Each row was made from one walk, in order. Every step used is in the known rows, and no mark comes twice. Write each row's walk.
Known rows
kalaf -> zopako -> buzo -> tilu -> motide -> ladup: [ 2.54  0.50 -2.60  0.16 -1.70 -1.42  0.17  0.21  2.88 -0.25 -1.54 -1.79
  0.87  0.69  1.34 -0.23  0.41  1.01 -0.65 -1.71 -1.79 -0.52  0.36]
tilu -> motide -> ladup -> buzo -> zopako: [-0.04 -0.48 -2.56  2.05 -0.43  0.44  1.11  1.22  3.93 -4.06 -3.55 -0.26
  0.02 -0.58 -0.46  1.18 -0.38  0.47  0.50 -2.47 -1.63 -0.01  0.44]
ladup -> rapumo: [-1.05 -0.93 -0.58  0.16 -0.74  0.78  1.21  0.29  2.04 -0.84 -2.84 -0.97
  0.94  0.71 -0.28  0.83  0.33 -0.75  2.18 -2.79 -1.63  0.07  2.56]
kalaf -> geguv -> buzo -> tilu: [ 1.13 -2.02 -2.86 -0.11 -1.82  1.76  0.14 -1.53  2.49 -1.44 -3.57  0.42
  0.71  1.14  0.15  0.73  0.59  0.78  1.77  0.54 -4.68 -1.19  2.93]
rapumo -> ladup -> buzo -> tilu -> kalaf: [-0.80 -1.59 -2.28  0.72 -1.79 -0.34  3.04 -0.13  2.79 -2.28 -0.43  0.38
  1.48  2.71  1.68  0.10  1.33  1.94  3.25 -2.43 -2.55  0.53  1.19]
buzo -> tilu -> motide -> ladup -> kalaf: [ 0.51  0.53 -2.26 -0.19 -2.24 -0.14  0.34 -0.28  1.66 -1.70 -2.52 -0.67
 -0.67  1.47 -0.61  0.30  0.62  1.21 -1.23 -1.76 -1.73 -0.99  1.83]
buzo -> zopako -> kalaf: [ 1.70 -1.78 -1.81  0.61  0.56  0.07  2.13 -0.08  3.58 -0.28 -1.20 -1.69
  0.05 -1.38  1.09  1.30  0.08  1.16  0.74 -0.61 -2.76 -1.10  3.80]
tilu -> buzo: [ 0.50 -1.06 -0.93  0.75 -0.16 -0.74  0.29 -0.68  2.47 -0.11 -0.18 -0.23
 -0.25 -1.30  0.95  1.43 -0.50 -0.06  0.02 -1.88 -1.28 -0.72  2.64]
ladup -> kalaf -> geguv: [-0.56 -0.70 -2.96 -0.40  0.29  0.89  0.96 -0.29  2.20  0.30 -4.28 -0.41
 -0.29  0.63 -0.41  1.13  1.21  0.60  2.66 -0.69 -2.80 -1.96  4.19]
rapumo -> ladup -> buzo -> zopako: [-0.84 -2.24 -2.38  0.57  0.44  1.38  3.53  1.78  5.32 -1.97 -2.19  0.48
  2.61  0.56  0.79  0.18  0.79  0.09  3.53 -2.38 -1.90 -1.09  2.44]
buzo -> tilu -> motide -> ladup -> rapumo: [ 0.08  0.52 -1.30 -0.38 -2.91  0.10  0.20 -0.26  1.82 -3.19 -2.86 -1.38
  0.80  2.43 -1.07  0.86  0.45  0.53 -0.27 -3.41 -1.15  1.16 -0.25]
zopako -> kalaf -> geguv -> buzo -> tilu: [ 2.43 -1.91 -3.40 -0.68 -2.23  0.30  0.34 -1.08  2.42 -1.19 -2.88 -0.25
 -0.04  1.40  1.76  1.06  0.71  1.40  1.01  0.57 -5.22 -1.94  2.81]
zopako -> kalaf -> geguv -> buzo -> tilu -> motide: [ 3.01 -0.91 -3.48 -1.59 -2.83 -0.27 -0.15 -1.26  2.58 -1.92 -4.00 -0.47
 -0.80  0.74  1.49  1.81 -0.19  1.64 -0.83  0.25 -4.37 -0.81  2.58]
ladup -> buzo -> zopako: [-0.44 -2.00 -2.32  2.09  0.64  1.52  2.56  0.61  3.91 -2.36 -2.41 -0.52
  0.54 -0.10  0.32  0.77 -0.39  0.51  2.99 -1.44 -2.14 -1.05  2.93]
buzo -> tilu -> kalaf -> geguv: [ 0.38 -1.41 -2.97  1.11 -0.55 -0.31  1.09 -2.56  1.33 -1.08 -1.53 -0.93
 -0.29  1.41 -0.19  1.58  0.74  3.16  2.20  0.17 -3.36  1.74  2.22]
tilu -> motide -> ladup -> kalaf -> geguv: [-0.45  0.65 -3.18 -0.26 -0.40 -0.28 -0.26  0.47  1.98 -1.32 -5.39 -0.06
 -0.98  0.31 -1.24  1.86  1.27  0.75  0.22 -1.58 -2.52 -0.58  1.57]
kalaf -> zopako -> buzo -> tilu -> motide: [ 2.63 -0.08 -2.59 -0.77 -1.23 -0.92  0.87 -0.46  3.12  0.58 -1.74 -2.13
  0.87  0.43  1.98 -0.37 -0.60  1.24  0.06 -0.74 -1.30 -0.45  2.57]
tilu -> motide: [ 0.41  0.20 -1.06  0.59 -0.32 -0.16  0.36 -0.81  2.91 -0.79 -2.98 -0.99
 -0.35 -2.17 -0.40  1.65 -0.10 -0.05 -0.82 -1.85 -0.80  0.12  2.16]
motide -> ladup -> buzo -> tilu -> kalaf: [-0.56 -0.70 -2.02  3.30 -2.11 -0.62  1.07 -0.42  1.06 -3.65 -0.51 -0.25
 -0.57  1.98  0.56  0.90  0.77  2.00  2.00 -2.02 -3.28  0.49 -0.46]
kalaf -> zopako: [ 1.38 -0.60 -1.99  0.74  1.01  0.58  0.29 -0.30  2.57  1.72 -1.78 -0.66
  0.89 -1.49  0.65 -0.07  0.37  0.48  2.05 -1.45 -2.70 -0.55  1.31]
rapumo -> ladup -> buzo -> tilu -> motide: [ 0.42 -0.26 -2.29 -0.82 -2.10  0.24  1.85  0.24  4.22 -2.90 -2.60 -0.03
  1.84  2.32  0.69 -0.06  0.55  0.97  0.82 -2.88 -0.80 -0.64  0.53]
motide -> ladup: [-0.20 -0.05 -0.68  2.14 -0.22 -0.19  0.15  0.03  2.17 -0.76 -1.92 -0.64
  0.42 -1.27 -1.02  0.81  1.58 -0.64  0.11 -2.27 -2.27 -0.93  0.32]
geguv -> buzo: [ 0.13 -2.04 -1.12  1.03 -1.15  1.13  0.57 -0.07  2.75 -0.06 -2.80  0.84
  0.17 -1.90  0.91  0.79  0.14 -1.29  0.86 -0.77 -3.62 -1.54  3.54]

Write each row's walk
[ 1.88 -2.74 -1.99  0.53 -0.77  0.81  2.01  0.47  3.96 -0.47 -2.11  0.02
 -0.21 -1.92  2.46  1.29 -0.52  0.31  1.06  0.04 -4.60 -1.53  4.49] : geguv -> buzo -> zopako -> kalaf
[ 0.67 -2.86 -3.38  0.63  0.25  2.38  1.46 -0.06  4.00 -0.90 -4.03  0.79
  0.62 -1.32  0.14  1.48  0.02  0.45  2.60  0.82 -4.96 -0.80  4.30] : kalaf -> geguv -> buzo -> zopako
[ 0.77 -0.62 -2.59 -0.60 -3.54  0.85  0.23  0.39  1.81 -1.99 -3.33  1.20
 -1.19  0.99  0.62  0.51  0.12  0.40 -0.91 -1.16 -3.42 -1.53  2.76] : geguv -> buzo -> tilu -> motide -> ladup -> kalaf
[ 1.43 -0.62 -2.36  0.00  0.15 -0.92  0.61 -0.90  2.40 -0.04 -3.16 -1.72
 -0.02 -0.28  0.65  1.81  1.34  0.97  1.20 -0.67 -3.12 -1.25  2.27] : zopako -> kalaf -> geguv
[-1.13 -0.93 -1.70 -1.28 -0.35  0.51  2.81  1.03  3.51  1.09 -2.37  0.46
  1.62  0.58  0.77 -0.24  2.06 -0.35  1.88 -2.28 -1.85 -2.02  3.83] : rapumo -> ladup -> kalaf
[ 1.17 -2.01 -3.85  0.90  0.76  0.52  2.01  0.69  3.85 -2.46 -3.82 -1.26
  0.07  1.13  1.33  1.77  0.21  1.72  3.33 -0.68 -3.82 -1.27  2.60] : ladup -> buzo -> zopako -> kalaf -> geguv
[ 0.16 -1.84 -2.37  0.39 -0.65  1.30  0.11 -0.58  2.69 -0.50 -4.28  0.93
  0.30 -0.88  0.32  1.55  0.54 -0.60  1.87 -0.01 -4.50 -1.31  2.88] : kalaf -> geguv -> buzo
[ 1.22 -0.28 -2.53  1.55 -0.88 -0.76  1.21  1.67  3.96 -3.73 -3.30 -0.66
 -0.87 -0.46  1.03  1.81 -0.36  1.19 -0.21 -2.46 -2.37 -0.44  0.43] : tilu -> motide -> ladup -> buzo -> zopako -> kalaf
[ 0.11  0.31 -1.37 -0.52 -3.56 -1.29  1.20  0.46  2.34 -2.69 -2.76 -2.19
  1.05  3.14  0.90  0.53  0.28 -0.35 -0.33 -3.32 -0.55  0.30  1.71] : zopako -> buzo -> tilu -> motide -> ladup -> rapumo
[ 2.08 -1.79 -1.82  0.23  0.03 -1.02  1.49 -0.13  3.59 -0.35  0.38 -1.17
 -0.55 -1.15  2.28  1.68 -1.21  1.45  0.23 -1.01 -2.25 -0.73  3.73] : tilu -> buzo -> zopako -> kalaf
[ 1.97  0.68 -3.26 -0.69 -1.49  0.05 -0.09  0.23  1.69 -0.28 -2.62 -0.43
 -0.29  1.11  0.25 -0.34  0.31  2.08  0.01 -1.69 -2.58 -0.65  0.79] : buzo -> tilu -> motide -> ladup -> kalaf -> zopako
[ 0.79 -2.17 -1.92  0.70  0.76  0.28  1.45 -0.38  3.92 -0.63  0.11 -0.33
  0.13 -1.61  0.60  1.48 -1.27  0.97  0.92 -0.77 -1.65 -0.15  3.78] : tilu -> buzo -> zopako
[ 1.44 -0.33 -1.74 -0.08 -1.91 -1.01  1.67 -0.94  3.11 -0.98 -1.77 -2.64
  0.54  0.60  1.15  0.61 -0.35  0.11 -0.90 -0.87 -0.47 -0.83  3.83] : zopako -> buzo -> tilu -> motide
[ 2.31 -1.97 -3.51 -0.44  0.60 -0.93  1.07 -0.48  3.75 -0.78 -1.39 -1.09
 -0.34 -0.28  1.94  2.50 -0.77  2.38  1.04 -0.19 -3.06 -0.53  3.60] : tilu -> buzo -> zopako -> kalaf -> geguv
[ 1.67 -2.30 -2.67  0.81 -1.61  0.63  0.75 -1.04  1.58  0.57 -0.59  1.16
 -0.63 -0.25  2.55  0.00 -0.24  2.33  2.60  0.07 -5.34  1.12  2.04] : geguv -> buzo -> tilu -> kalaf -> zopako
[ 0.76 -2.10 -3.81 -0.66  0.61  0.08  3.06  1.39  5.31 -1.98 -3.65 -0.06
  2.21  1.88  1.73  1.13  1.32  1.59  3.69 -1.61 -3.18 -1.45  2.10] : rapumo -> ladup -> buzo -> zopako -> kalaf -> geguv
[ 0.87 -0.76 -2.63 -0.44  0.31 -0.44  2.00  1.35  2.70  2.97 -2.17 -1.24
  0.24  0.20  2.84 -0.67  0.30 -0.14  2.78 -0.87 -2.47 -2.92  5.05] : ladup -> kalaf -> zopako -> buzo
[ 0.73  0.54 -3.66 -0.95 -1.57  0.12 -0.04 -0.59  1.77 -2.07 -4.33 -0.48
 -0.32  2.30 -1.18  0.96  1.15  1.95 -0.16 -1.26 -2.48 -0.74  1.49] : buzo -> tilu -> motide -> ladup -> kalaf -> geguv
[-0.35 -3.20 -3.95 -1.95 -0.09  2.27  3.24  1.74  4.89  0.25 -4.53  2.36
  1.61  0.73  1.15  0.36  1.24  0.45  3.83 -0.13 -4.77 -1.92  5.64] : rapumo -> ladup -> kalaf -> geguv -> buzo -> zopako
[ 2.32 -1.10 -2.50  0.17 -0.68 -0.39  1.44 -0.44  2.84  1.53 -0.51 -2.28
  1.63  1.17  2.34 -1.13  0.30  0.84  1.70 -0.55 -2.36 -1.68  3.04] : kalaf -> zopako -> buzo -> tilu
[ 0.38 -1.51 -3.60 -0.42 -2.55  1.46  0.21  0.26  1.65 -1.57 -3.83  1.38
  0.04  2.49  0.40  0.49  1.50  0.72  1.81 -0.11 -5.36 -2.49  2.74] : motide -> ladup -> kalaf -> geguv -> buzo -> tilu
[-0.08 -0.61 -1.90  2.38 -1.97  0.55  0.58  0.07  2.04 -3.62 -1.63 -0.62
  0.90  2.32 -0.24  0.11  1.04  0.57  1.32 -2.36 -2.62 -1.69 -0.38] : motide -> ladup -> buzo -> tilu
[-0.42 -1.97 -2.42  1.32 -0.72  0.26  0.58 -0.94  1.66 -0.43 -3.37  1.54
 -1.24 -1.27  0.97  2.27  0.56  0.95  2.70  0.37 -5.14  0.79  3.07] : tilu -> kalaf -> geguv -> buzo
[ 1.74 -1.33 -2.44  1.08 -0.35  0.08  1.14 -1.67  1.27  0.85  0.27 -0.81
 -0.16  0.19  1.24 -0.13  0.13  3.24  2.44 -0.54 -3.50  1.61  1.37] : buzo -> tilu -> kalaf -> zopako
[-0.74  0.80 -0.69 -0.12 -1.75 -0.31 -0.14  0.65  2.06 -2.28 -3.98 -0.60
  0.40  0.31 -1.14  1.77  0.49 -0.77 -0.24 -3.99 -1.15  1.16  0.10] : tilu -> motide -> ladup -> rapumo
[-0.98 -0.18 -1.35  2.89 -0.67 -0.03  0.36  0.96  2.26 -2.76 -2.65 -0.29
  0.35  0.25 -0.12  0.84  0.99 -0.58  1.46 -3.11 -2.40 -1.55 -0.41] : motide -> ladup -> buzo
[ 1.66 -1.11 -3.18 -1.02 -0.93 -0.06  2.35  0.55  2.48  1.96 -1.19 -1.82
  0.81  2.33  2.95 -1.45  0.11  1.16  2.57 -0.56 -2.64 -2.77  4.94] : ladup -> kalaf -> zopako -> buzo -> tilu
[ 0.31 -1.37 -2.80  0.92 -1.24 -1.35  2.24 -1.69  1.95 -0.63 -1.11 -2.02
  0.19  1.80  1.50  1.25  0.87  2.15  2.25  0.30 -2.87  0.66  4.01] : zopako -> buzo -> tilu -> kalaf -> geguv
[ 0.32 -0.84 -2.60 -1.76  0.67  0.52  1.97  1.49  3.57  2.84 -2.39  0.90
  1.92  0.37  1.57 -1.08  1.63  0.59  2.91 -2.23 -2.83 -1.74  2.65] : rapumo -> ladup -> kalaf -> zopako
[ 1.52 -1.78 -2.51 -0.36 -1.06 -0.22  0.22 -0.24  2.62 -0.07 -4.08  0.23
 -0.58 -0.76  1.89  1.88  0.94  0.09  1.15  0.05 -5.02 -2.02  3.05] : zopako -> kalaf -> geguv -> buzo
[ 0.81 -1.18 -1.40  0.53 -1.56 -0.53  2.20 -0.85  2.75 -0.26 -0.57 -2.66
  1.24  1.25  1.45  0.04  0.37 -0.17  0.80 -0.85 -1.46 -1.99  4.02] : zopako -> buzo -> tilu
[-0.47 -1.33 -2.11  2.90  0.10  1.09  1.74  1.53  3.48 -3.17 -2.35 -0.30
  0.60  0.00 -0.14  0.85  0.39  0.33  2.39 -2.20 -2.77 -1.03  0.71] : motide -> ladup -> buzo -> zopako
[ 0.29 -1.34 -1.54  1.58 -1.10 -0.10  1.66 -2.10  1.18 -0.84  0.16 -1.00
 -0.45  0.19  0.46  1.04  0.42  2.25  1.38 -0.76 -2.57  1.49  2.53] : buzo -> tilu -> kalaf
[ 0.66 -0.69 -2.55 -0.30  0.68  0.93  0.95  0.66  2.00  2.38 -2.74 -0.22
 -0.12 -0.55  1.29 -0.33  0.41  0.69  2.73 -1.19 -2.90 -1.81  3.30] : ladup -> kalaf -> zopako
